Every row comes from one small tree of marks. The marks that hang from a mark follow it in brackets, in alphabetical order. Every link used is in the known rows. Which tree was each row made from?
In the rows, 128 means zero.
Known rows
X[D[B H] L]: [ 76 152 126 141 200 170 139  92  62 101 160 119 102 174 137  85 103  59
 142 137  82 128 104  68  92 101]
D[B H[A]]: [110 125 137 139 174 153 155 111 110  93 153 100  72 149 133  73 136  97
  95 124  76 153 107 121  83 121]
B[D R]: [146 140 115 176 137 126 140 148 108 119  93 126  96 144 135 125 147 147
 183 152  86 118  94 138 156  97]
G[B[D R] H[A]]: [117 123 111 147 121 139 199  85  73 136 104 126 112 113 160  92 153 157
 162 104  98  78  78 168 165  91]
B[D G[H]]: [175 118  71 124 147 164 142 112 112 135 114  92  61 146 153 112 175 132
 121 125  73 143  98 106 181 114]
R[B]: [136 144 115 113 136 166 154 137  76 107 129 122  68 102 187 158 139  73
 153 134  97 140 101 131 137  99]
L[X[A D[B]]]: [161 151 113 151 167 168 171 139 100 130 115  94  98 165 137 100 104  68
 155 164  91 140 146  83 120 127]
H[A[B[D G]]]: [127 103  74 134 154 150 162 105  83 114  81 152  55  93 158 101 152 113
 109 133 101 119  99 112 147 122]
B[R]: [147 153 111 176 144 139 147 151  79 128 100 134 111 143 140 117 160 133
 175 114 100 142 134 124 123  99]
A[B[R]]: [124 131  90 154 133 163 173 135  75 111  80 143  90 101 143 129 173 105
 156 132 126 132 127 108 139  94]
T[X[D[B H]]]: [166 131 114 121 163 167 142 130  76  98 115  91  86 158 147  84 104  82
 147 152 108 165  98  89 108 111]
T[X[A D L]]: [155 147 103 144 183 156 158 128  57 106 117 124  97 169 139 117 111  70
 197 150 107 145 103  77 132 119]
X[D]: [130 148 102 159 159 174 138 112  54 133 120 120  89 147 169 110 115  93
 149 136  99 142 126 102 122  83]
L[X[A D]]: [166 147 115 162 158 162 171 141  83 135 106 101 103 160 138 111 101  74
 165 161 104 148 141  86 128 125]
D[B[G] H]: [155 135 110 132 170 162 131 121 124 108 157  88  78 161 134  96 160  91
  88 114  73 181 125  88  99 122]
D[H]: [140 132 134 159 144 154 150 124  81 105 138  98  88 154 131 121 137  97
 129 118 105 185 102 120 107 108]
T[X[A D]]: [178 143 109 153 163 160 154 137  69 117 111 108  87 161 149 119 116  88
 183 154 114 164 114  95 137 110]
L[X[A]]: [183 142 106 155 145 153 185 154 101 124 102  97  97 156 130 122 124  76
 163 147  99 154 138 103 128 140]
R[B[D G[H]]]: [151 130 102  94 140 170 144 122  98 119 127 106  56 108 184 147 158  96
 136 138  84 137  83 119 179 105]
T[X[A[B] D L]]: [141 139  96 137 178 163 169 123  54 100 104 131  91 148 138 120 119  63
 192 158 122 138 101  68 139 116]
R[B[D[H[A]] G]]: [145 126 121 109 147 148 127 123  99 109 128 123  59 104 175 147 138  96
 123 145  88 149  70 115 160 113]
R[B[G]]: [165 143  95 105 145 164 133 134  83 121 125 128  69 103 189 157 154  78
 133 121  92 156 111 106 149 110]
B[G]: [193 137  59 140 154 155 128 128  90 138 113 124  78 139 160 125 170 105
 117  99  86 170 137  87 136 123]
H[A[B[D]]]: [109 103  90 140 147 152 175 107  78 104  85 148  56  94 157 102 141 109
 123 143 104 110  91 130 139 113]
X[D L]: [ 94 153  95 148 186 167 143  98  35 118 130 142 102 159 155 106 105  67
 168 129  91 117 110  75 115  97]
D[B[R] H[A]]: [103 137 151 155 176 140 149 123 110 100 142 113  94 153 121  65 145 122
 115 121  82 148 114 119  87 116]
G[H]: [130 134 100 128 142 191 186 111  72 123 131  80  76 151 154  94 170 114
 140  99  95 145 121 131 138  98]
B[D[H] G R]: [174 134 116 170 152 118 107 139 117 130 104 122 102 154 120 119 164 157
 145 133  90 163  95  96 162 114]

Which tree is each row?
[ 95 137 111 169 174 148 184 112  89  96 136 138  80 146 114 160 157  69
 182 150 100 124  94  94 154 117] : X[A[B[D[H]]] L]
[153 148  86 130 170 168 145 131 119 130 132 103  90 155 145  81 191 123
 123 102  65 141 151  94 124 112] : D[B[G[H] R]]
[164 132  97 105 140 154 129 132 103 117 119 122  57 101 186 163 146  89
 140 147  84 139  83 116 170 109] : R[B[D G]]
[155 136  95 139 165 146 178 143  71  92  97 134  95 145 123 130 145  79
 199 144 120 142 102  84 139 128] : T[X[A[B[R]] L]]
[ 70 142 130 153 197 158 141  84  31 108 139 142 104 162 138  83  94  76
 148 127 100 131  92  76 102 105] : X[D[H[A]] L]
[145 105  62 118 135 181 169 108  98 117  91 113  56 102 152 124 183 104
 119 140 108 134 101  95 178 105] : A[B[D G[H]]]
[144 117  93 151 137 148 145 127 102 113  83 135  85 106 128 129 175 121
 135 147 119 148 100  87 164 105] : A[B[D[H] G R]]
[159 139  95 171 108 116 164 118  90 132  98 144 122 114 161 148 136 128
 182 124  98  93  86 158 152  89] : G[B[D R]]
[ 86 172 114 171 214 167 156  99  78 122 168 133  96 183 138 119 128  61
 178 146  72 113 133  71 121 101] : X[A D[B] L]
[123 109  84 146 155 140 157 113  83 118  76 161  71  96 149  96 159 130
 122 132 105 116 104 110 149 118] : H[A[B[D G R]]]
[ 97 147 106 177 173 141 183 123  88 105 121 154  94 142 116 158 168  87
 202 150 100 109 107  95 160 112] : X[A[B[D R]] L]
[ 76 167 145 177 216 161 153  95  79 112 185 120 102 193 120 114 121  61
 167 146  81 138 120  68 112 102] : X[A D[B H] L]
[152 129  68 146 141 160 152 131  80 126  77 149  91 101 145 127 189 110
 137 120 122 148 137  81 150 106] : A[B[G R]]
[144 143  88 129 176 163 148 123 114 131 127 111  87 149 146  68 187 129
 116 100  64 132 148  97 122 116] : D[B[G[H[A]] R]]
[166 150  81 141 170 153 131 139 123 129 126 120  91 150 146  97 179 115
 127 110  64 141 152  93 115 115] : D[B[G R]]
[ 97 130 132 160 167 170 144  94  48 117 121 126  87 135 152  90 108  95
 124 139 119 154 107  97 113  89] : X[D[H[A[B]]]]
[123 121  93 154 126 152 168 133  95 106  75 137  80 101 141 135 163 115
 162 158 116 116 100 118 161  92] : A[B[D R]]
[150 146 124 149 172 146 126 132 124 114 146 102  99 163 121  90 169 116
 110 111  78 176 132  86 101 117] : D[B[G R] H]
[125 117  83 147 159 146 160 113  69 123  79 164  79  97 152  93 166 123
 120 113 111 128 123 102 132 120] : H[A[B[G R]]]
[142 126 105  93 148 165 146 116  95 118 123 114  54 102 186 134 154 103
 129 135  83 131  80 120 178 108] : R[B[D G[H[A]]]]
[142 132 119 174 115 109 163 109  86 124 105 145 124 115 148 134 127 134
 167 124 103 105  72 158 143  95] : G[B[D[H[A]] R]]
[160 127 119 168 161 111 110 129 111 130  98 134  98 146 122 101 159 164
 133 131  88 154  90 100 159 122] : B[D[H[A]] G R]
[135 135 106 148 108 148 195  98  82 137 112 109 118 125 158 117 160 146
 177 106 100  92  84 162 171  81] : G[B[D R] H]
[149 131  73 111 174 179 154 111 115 124 139  97  64 146 158  75 177 103
  96 104  60 138 140  99 119 121] : D[B[G[H[A]]]]
